Each row comes from the steps of one path. Every step used is in the known rows, and no mark comes twice. Write the path behind each row, first mark first.
In the rows, 128 means zero.
Known rows
kunon > gized > gateg > lada: [116 101  93 139 124 119 145 125 154  87 147 140 183 197 104 138 142 200
 111 131 125 102 162 121 132 110 135 125 119 129 156 135 122 122 122 111
  98 114 124 114 121 124 141]
gized > noruk > lada: [130 137 181  91 134 143 140 112 132  87 138 167 124 100 175 132 117 138
 144 141 136 138 143 130 152 111 124 129 117 121 141 124  65 109 114 131
  98 113 131 117 125 136 122]
noruk > lada > nuras > gized > gateg: [146 137 187 112 136 133 168 185 139 100 117 162 190 203 133 134 144 125
 133 138 109 121 139 167 147 106 123 122 105 123 131 135  69  89 109 115
 124 145 126 144 127 143 126]
bagusem > lada > kunon > gized: [121  72 129 108 131 125 132 100 146 135 145 136 139 161 103 120 151 138
 110 113 129  99 134 138 138 113 134 134 149 136 157 126 165 141 129 117
  62 129 133 118 119 125 144]
nuras > gized > gateg > lada > noruk: [136 130 136 149 133 129 154 166  99  91 154 133 144 240 150 141 153 208
 134 161 127 107 148 135 131 134 125 121  87 113 131 136  72 118 136 114
 109 141 129 130 110 138 147]
gateg > lada > kunon > dobe: [119  89 108 134  98 127 120 155 109 103 114 122 136 146 137 128 163 197
 138 125 132 115 140 114 118 138 133 135 133 142 146 131 131 139 139 120
 135 132 135 132 130 127 145]
nuras > gized > kunon: [146 121 157 122 147 123 129 156 119 132 127 123 145 147 112 125 127  93
 148 104 122 138 139 166 126 122 138 124 116 129 141 129 131 132 130 124
 109 139 133 113 117 139 130]
gized > nuras: [130 139 135 104 119 119 130 131 138 118 127 141 133 127 123 131 128 141
 140  84 132 136 127 139 134 120 134 128 126 114 145 131 115 160 120 138
 118 125 126 126 134 130 133]
noruk > lada > kunon > dobe: [125  96 171 105  99 142 119 131 110 113 109 149 154 116 158 122 149 127
 141 135 123 127 140 130 128 128 126 138 135 145 135 127 109 142 123 115
 113 126 134 125 130 133 130]
gized > kunon > dobe: [133 125 141 117 119 125 112 128 124 129 115 114 146  93 141 124 148  80
 163 111 131 137 133 123 109 145 143 133 125 144 146 130 141 158 131 118
 135 117 127 115 125 133 129]
nuras > gized > noruk > lada: [141 135 186  97 134 144 149 142 115  80 134 154 134 131 167 130 114 133
 147 151 125 133 151 146 154 115 126 125 106 113 138 124  66  98 115 122
  98 134 134 115 110 143 125]
nuras > gized > gateg > lada > kunon: [135  92 118 140 130 124 139 176 118 113 130 141 171 245 105 135 153 230
 119 145 117 116 161 162 137 107 130 120 111 120 138 134 110 107 135 111
  89 147 137 127 121 137 140]
gateg > lada: [120 126 115 137 130 123 137 143 126  98 133 126 130 143 121 136 138 190
 136 121 133 119 139 114 126 123 127 126 127 130 139 131 116 136 130 135
 137 133 133 135 132 126 139]
gized > gateg: [134 130 121 130 131 124 132 113 144 131 130 139 164 176 126 133 140 149
 121 153 123 126 142 133 129 120 131 123 113 124 126 132 113 125 125 114
 109 120 124 122 127 130 124]
bagusem > gized > nuras: [141 142 146  80 122 123 139 126 178 110 128 126 136 129 117 121 136 140
 148 103 120 135 151 123 142 120 125 134 123 102 154 129 135 160 118 134
 102 126 130 150 126 130 144]
lada > noruk > gized: [141 139 178  95 123 141 134 139  98 139 141 162  93 137 175 129 148 134
 142 136 131 107  99 124 139 159 131 128 110 116  93 128  67 136 136 130
 110 121 132 134 114 127 147]
noruk > gized > gateg: [148 135 146  94 125 126 136 114 142 141 125 164 167 162 139 134 151 147
 131 157 121 122 125 132 143 136 134 120 106 107  95 128  93 133 124 117
  99 116 130 125 121 128 132]
nuras > lada > noruk > gized > bagusem: [141 150 180  59 109 143 164 165 139 168 140 158  76 230 163 124 137 129
 132 137 130 111 101 158 144 154 131 134 116 117  84 130  50 125 130 126
  69 126 133 115 114 131 129]
kunon > gized > gateg: [122 103 108 126 125 126 135 114 157 118 144 142 181 184 112 132 131 143
 107 137 120 109 154 134 134 115 136 127 119 129 148 132 137 115 120 106
  85 108 120 108 117 124 130]
lada > nuras: [130 134 146 124 129 125 147 180 137 133 117 135 122 143 126 127 136 122
 130 101 130 123 109 143 135 129 127 131 133 135 132 131 113  95 124 131
 155 134 124 151 139 128 129]
bagusem > lada: [133 134 135 114 142 121 142  89 142 130 137 114 132 124 126 125 153 121
 135 145 133 121 123 115 129 133 127 128 131 123 134 128 141 162 129 129
 113 137 130 131 127 129 134]
noruk > gized > bagusem > lada: [144 151 150  39 114 123 156  81 162 136 125 152 128 177 127 117 140 137
 132 137 128 111 110 117 149 143 132 130 124 105 102 125 102 174 124 131
  83 130 138 117 123 126 132]
noruk > gized > kunon > dobe: [147 129 165  80 113 125 114 127 123 141 108 139 146  85 152 124 166  79
 167 116 127 128 114 123 123 163 146 132 119 131 112 127 114 167 131 119
 129 115 132 117 119 129 139]
nuras > gized > noruk > lada > kunon > dobe: [137 101 182  94 104 150 130 157  99  89 120 147 138 138 181 124 139 145
 152 156 124 126 153 147 146 124 131 134 110 127 148 123  86  98 126 104
  93 133 134 112 111 144 132]
kunon > lada > nuras > gized > bagusem: [118 129 121  92 100 117 167 197 151 140 116 134 112 239  92 120  91 125
  98  95 117 131 128 174 139 145 122 128 124 118 119 132 121  53 123 118
 120 157 121 138 128 136 114]
bagusem > gized > gateg > lada > nuras: [143 137 132 110 137 121 169 178 196  96 127 131 163 204 112 132 162 200
 136 139 116 112 157 120 141 116 120 129 114 117 150 137 112  98 119 121
 129 132 128 174 136 128 149]
noruk > lada > kunon > gized: [117  70 169 102 118 142 126 137 130 111 134 172 158 148 121 123 122 136
 114  99 117 108 150 154 145  98 129 135 145 141 149 128 112 120 115 121
  63 118 134 115 125 126 133]
gized > gateg > lada > kunon: [131  92 111 134 128 121 130 145 134 119 133 154 162 216 111 137 154 233
 117 132 127 117 154 142 133 104 130 124 123 127 136 134 107 119 132 123
  91 126 135 129 132 129 140]
kunon > lada > noruk > gized > nuras: [127 132 166  71 104 118 140 139 114 148 144 176  86 138 153 133 121 140
 131  82 139 128 102 143 142 172 130 129 115  99  97 132  58 136 128 134
  85 128 123 136 116 128 145]
gateg > lada > nuras > gized > bagusem: [128 144 126 101 107 123 172 210 142  88 117 134 130 252 102 126 124 190
 125  98 122 112 132 151 141 124 131 127 117 121 143 134  96  95 126 131
 143 156 132 139 135 134 133]
gateg > lada > nuras > gized > kunon > dobe: [136 127 145 128 123 117 149 220 123  93 108 108 151 150 125 130 162 131
 173  92 126 119 132 141 118 145 145 130 117 142 161 135 119 118 132 119
 175 152 129 142 129 138 146]
noruk > lada: [126 131 174 109 128 138 138 120 126 104 125 153 151 113 143 130 121 117
 138 129 123 133 135 132 135 116 120 129 130 130 129 126  92 138 114 133
 117 127 132 127 131 132 123]

Write each row's path
[122 122 158  96 114 130 139 136 102 160 143 163  79 144 156 131 120 127
 119 123 133 121 103 133 137 179 122 129 117 112  83 129  74 102 136 123
  93 130 124 140 113 125 139]
kunon > lada > noruk > gized
[122 114 156 117 137 120 123 135 110 160 152 147  83 140 136 129 110  98
 130  91 140 145 126 156 119 156 126 131 123 134 123 133  94 111 136 130
  86 123 122 127 119 132 131]
gized > kunon > lada > noruk
[148 131 171 118 147 120 146 209 132 135 117 134 135 160 110 126 139  90
 153  80 120 128 119 178 130 122 137 127 121 136 144 133 121  98 127 127
 134 147 129 138 128 138 134]
lada > nuras > gized > kunon
[123 128 131  68 114 120 170 126 188 113 134 133 134 208  97 116 135 121
 109  93 129  99 120 135 145 117 135 136 141 135 160 131 136 124 115 123
  93 128 125 126 131 124 132]
kunon > gized > bagusem > lada > nuras
[127 119 121 133 127 110 164 191 149 145 124 135 156 221  98 133 118 130
 104 128 117 129 136 175 136 142 123 121 111 117 118 137 114  41 123 103
 124 154 115 149 123 139 122]
kunon > lada > nuras > gized > gateg
[155 144 177  81 142 127 155  86 128 141 152 158 135 179 169 131 181 148
 140 176 135 104 107 115 145 154 130 125 101 106  98 132  65 168 132 119
  78 121 131 132 110 130 148]
bagusem > lada > noruk > gized > gateg
[127 134 128 134 130 121 155 196 136  96 123 133 124 154 119 137 144 182
 134  96 134 114 119 129 132 124 128 129 135 134 143 134 101 103 126 138
 168 140 128 158 142 127 142]
gateg > lada > nuras
[155 137 209  85 149 135 144 177 124 184 146 159  86 158 163 130 151  89
 160 114 136 119 100 173 135 153 137 132 118 128  94 130  61 137 132 130
  72 122 134 119 112 133 140]
nuras > lada > noruk > gized > kunon
[142 135 207  99 120 134 149 191 122 101 101 138 172 122 150 124 153  61
 173  99 118 130 131 157 127 134 137 133 116 146 149 132  92 124 116 115
 150 142 129 134 127 143 132]
noruk > lada > nuras > gized > kunon > dobe
[132 141 144 108 128 122 149 170 158 147 133 125 124 153 123 133 129 124
 140  94 134 134 124 166 134 125 133 130 133 117 135 133 111 143 118 131
 105 134 126 121 128 134 128]
gized > nuras > lada
[137 152 144  68 121 120 169 130 173 127 122 132 119 198 110 118 142 131
 124 109 132 118 109 132 141 125 127 134 133 128 137 131 119 135 121 131
 119 138 129 138 141 129 127]
gized > bagusem > lada > nuras
[127 107 137 123 139 112 132 156 128 153 132 125 132 154  96 127  97  86
 128  95 122 150 144 175 122 142 129 122 121 126 126 129 137  96 132 118
  94 147 127 119 114 138 121]
nuras > gized > kunon > lada
[132 146 128  76 120 121 152  77 164 124 132 125 127 187 113 118 133 131
 121 135 131 124 126 120 135 125 127 131 129 120 133 127 131 165 125 130
  90 131 133 116 131 130 123]
gized > bagusem > lada
[147 134 133 103 136 127 141 112 186 126 132 126 171 180 121 125 144 147
 129 173 110 129 166 120 137 118 120 128 109 109 132 130 137 124 122 110
  92 120 128 148 120 131 137]
bagusem > gized > gateg
[127  95 143 123 131 134 135 186 139 181 131 132 109 184 118 127 142 135
 121 125 128 127 126 176 132 118 127 133 147 141 119 130 127  97 132 120
  85 137 134 126 124 133 124]
nuras > lada > kunon
[136 142 131  81 123 125 160 106 151 117 130 113 136 219 110 115 131 128
 126 144 121 119 134 138 139 130 127 127 118 111 136 128 135 152 127 122
  89 151 136 113 118 137 125]
nuras > gized > bagusem > lada
[143 140 157 112 133 132 156 202 131 109 128 135 108 162 149 129 132 141
 138 122 130 121 123 158 154 126 134 127 111 117 142 128  89  52 127 120
 139 141 124 139 120 140 134]
lada > nuras > gized > noruk
[150 147 206  61 137 144 166 165 184  85 127 163 120 119 165 121 138 134
 155 133 122 129 148 128 165 111 116 137 118 115 152 126  73  76 107 130
 111 120 130 164 128 135 139]
bagusem > gized > noruk > lada > nuras
[151 142 147 116 149 113 173 152 156 125 129 122 174 215 114 128 169 132
 131 154 119 112 124 153 140 126 130 122 111 117 136 135 117 110 123 108
 125 155 125 146 121 140 134]
bagusem > lada > nuras > gized > gateg
[121 120 157 109 119 131 153 174 143 132 165 139  99 186 141 131 134 121
 131  82 139 104 124 165 137 132 140 135 130 127 155 135  87 135 120 123
  71 119 120 110 110 131 143]
kunon > gized > nuras > lada > noruk
[140 114 150  34  84 130 135  92 144 145 107 147 132 180 139 111 174 141
 138 141 127 109 113 120 142 153 138 138 131 120 107 125 121 176 135 112
  81 126 140 117 120 127 139]
noruk > gized > bagusem > lada > kunon > dobe
[153 137 199  83 122 137 138 173 115 170 135 133  97 135 185 128 173  68
 174 133 135 115 101 149 121 180 145 137 116 138 101 131  73 151 135 112
  99 120 131 119 106 135 141]
nuras > lada > noruk > gized > kunon > dobe
[117  71 117 114 120 130 128 151 134  93 151 159 112 169 125 133 129 228
 116 102 138 102 157 136 151 103 138 132 133 131 172 125 111  86 131 122
  73 112 133 110 120 125 146]
gateg > lada > kunon > gized > noruk
[124  90 120 132 126 124 127 162 115 120 128 145 125 169 113 132 141 215
 124 107 130 119 139 139 132 112 127 130 138 133 140 130 119 124 136 135
 108 136 138 135 134 127 144]
gateg > lada > kunon
[119 113 123 103 110 121 129 128 153 105 141 141 147 131 107 128 121 134
 123  68 128 117 139 139 139 112 143 130 134 120 166 132 133 153 115 125
  99 116 122 112 124 126 139]
kunon > gized > nuras
[128 131 135 142 131 121 164 223 125  93 120 123 132 189 111 133 142 177
 141 106 123 106 125 146 135 127 129 125 121 126 143 134 109  87 127 127
 167 161 130 156 131 135 144]
gateg > lada > nuras > gized
[136 137 195 112 129 139 164 199 123  99 112 151 153 155 138 128 128 108
 145 113 115 121 125 163 145 119 123 128 121 130 131 130  81  93 112 127
 143 156 129 146 130 139 131]
noruk > lada > nuras > gized
[135 139 124  96 106 132 146 147 134 119 122 124 136 221 112 119 107 136
 118 129 115 127 140 150 136 126 130 126 113 115 128 128 122 118 127 120
 104 143 132 110 118 136 119]
nuras > gized > bagusem
[154 136 202  83 141 133 123 138  99 150 140 170 100 126 164 127 148 105
 157 102 135 121 102 143 135 146 138 127 114 123 102 127  59 153 134 135
  88 115 135 124 115 129 147]
lada > noruk > gized > kunon
[134 135 162 131 138 140 149 176 120 159 153 124  78 177 161 131 141 114
 136 141 136 120 115 155 126 147 125 134 123 134 115 132  84 109 133 123
 103 132 126 129 114 135 130]
nuras > lada > noruk
[111 113 108  88  99 132 138 119 162 112 136 140 138 201 103 117 104 135
 101 103 120 112 143 134 137 115 137 133 132 131 149 129 137 123 119 119
  80 112 127  98 123 123 123]
kunon > gized > bagusem
[110  65 107 132 116 126 127 160 126 107 141 147 138 178  97 129 136 206
 110  91 125  97 150 138 135 106 135 133 145 140 160 130 141 115 132 124
  86 127 135 121 126 121 148]
gateg > lada > kunon > gized
[142 150 171  57 100 140 143 127 117 139 137 171  89 199 163 121 131 150
 131 126 129 113 105 131 146 151 131 132 106 110  92 128  54 144 131 131
  83 117 134 119 118 127 136]
lada > noruk > gized > bagusem
[148 109 177  66 117 126 142 189 146 180 123 169 113 175 126 128 154 148
 139  83 129 118 108 187 152 125 138 131 140 113 105 129  86 140 124 131
  68 135 138 123 124 132 139]
noruk > gized > nuras > lada > kunon
[142 128 125 136 132 125 143 145 130 122 133 126 177 204 122 131 137 144
 124 164 114 125 151 152 132 122 131 118 100 115 125 131 119 111 127 106
 110 139 126 119 114 139 127]
nuras > gized > gateg
[134 142 153 109 143 118 159 137 152 127 126 124 126 137 122 124 160 113
 138 117 134 114 103 129 135 132 128 130 135 130 136 130 129 128 124 130
 140 144 127 155 138 129 137]
bagusem > lada > nuras
[122 132 138 139 131 132 141 150  96  97 152 133  94 162 157 137 142 193
 140 126 139 113 125 112 126 142 125 130 117 129 134 134  80 136 137 136
 129 129 130 139 124 128 151]
gateg > lada > noruk
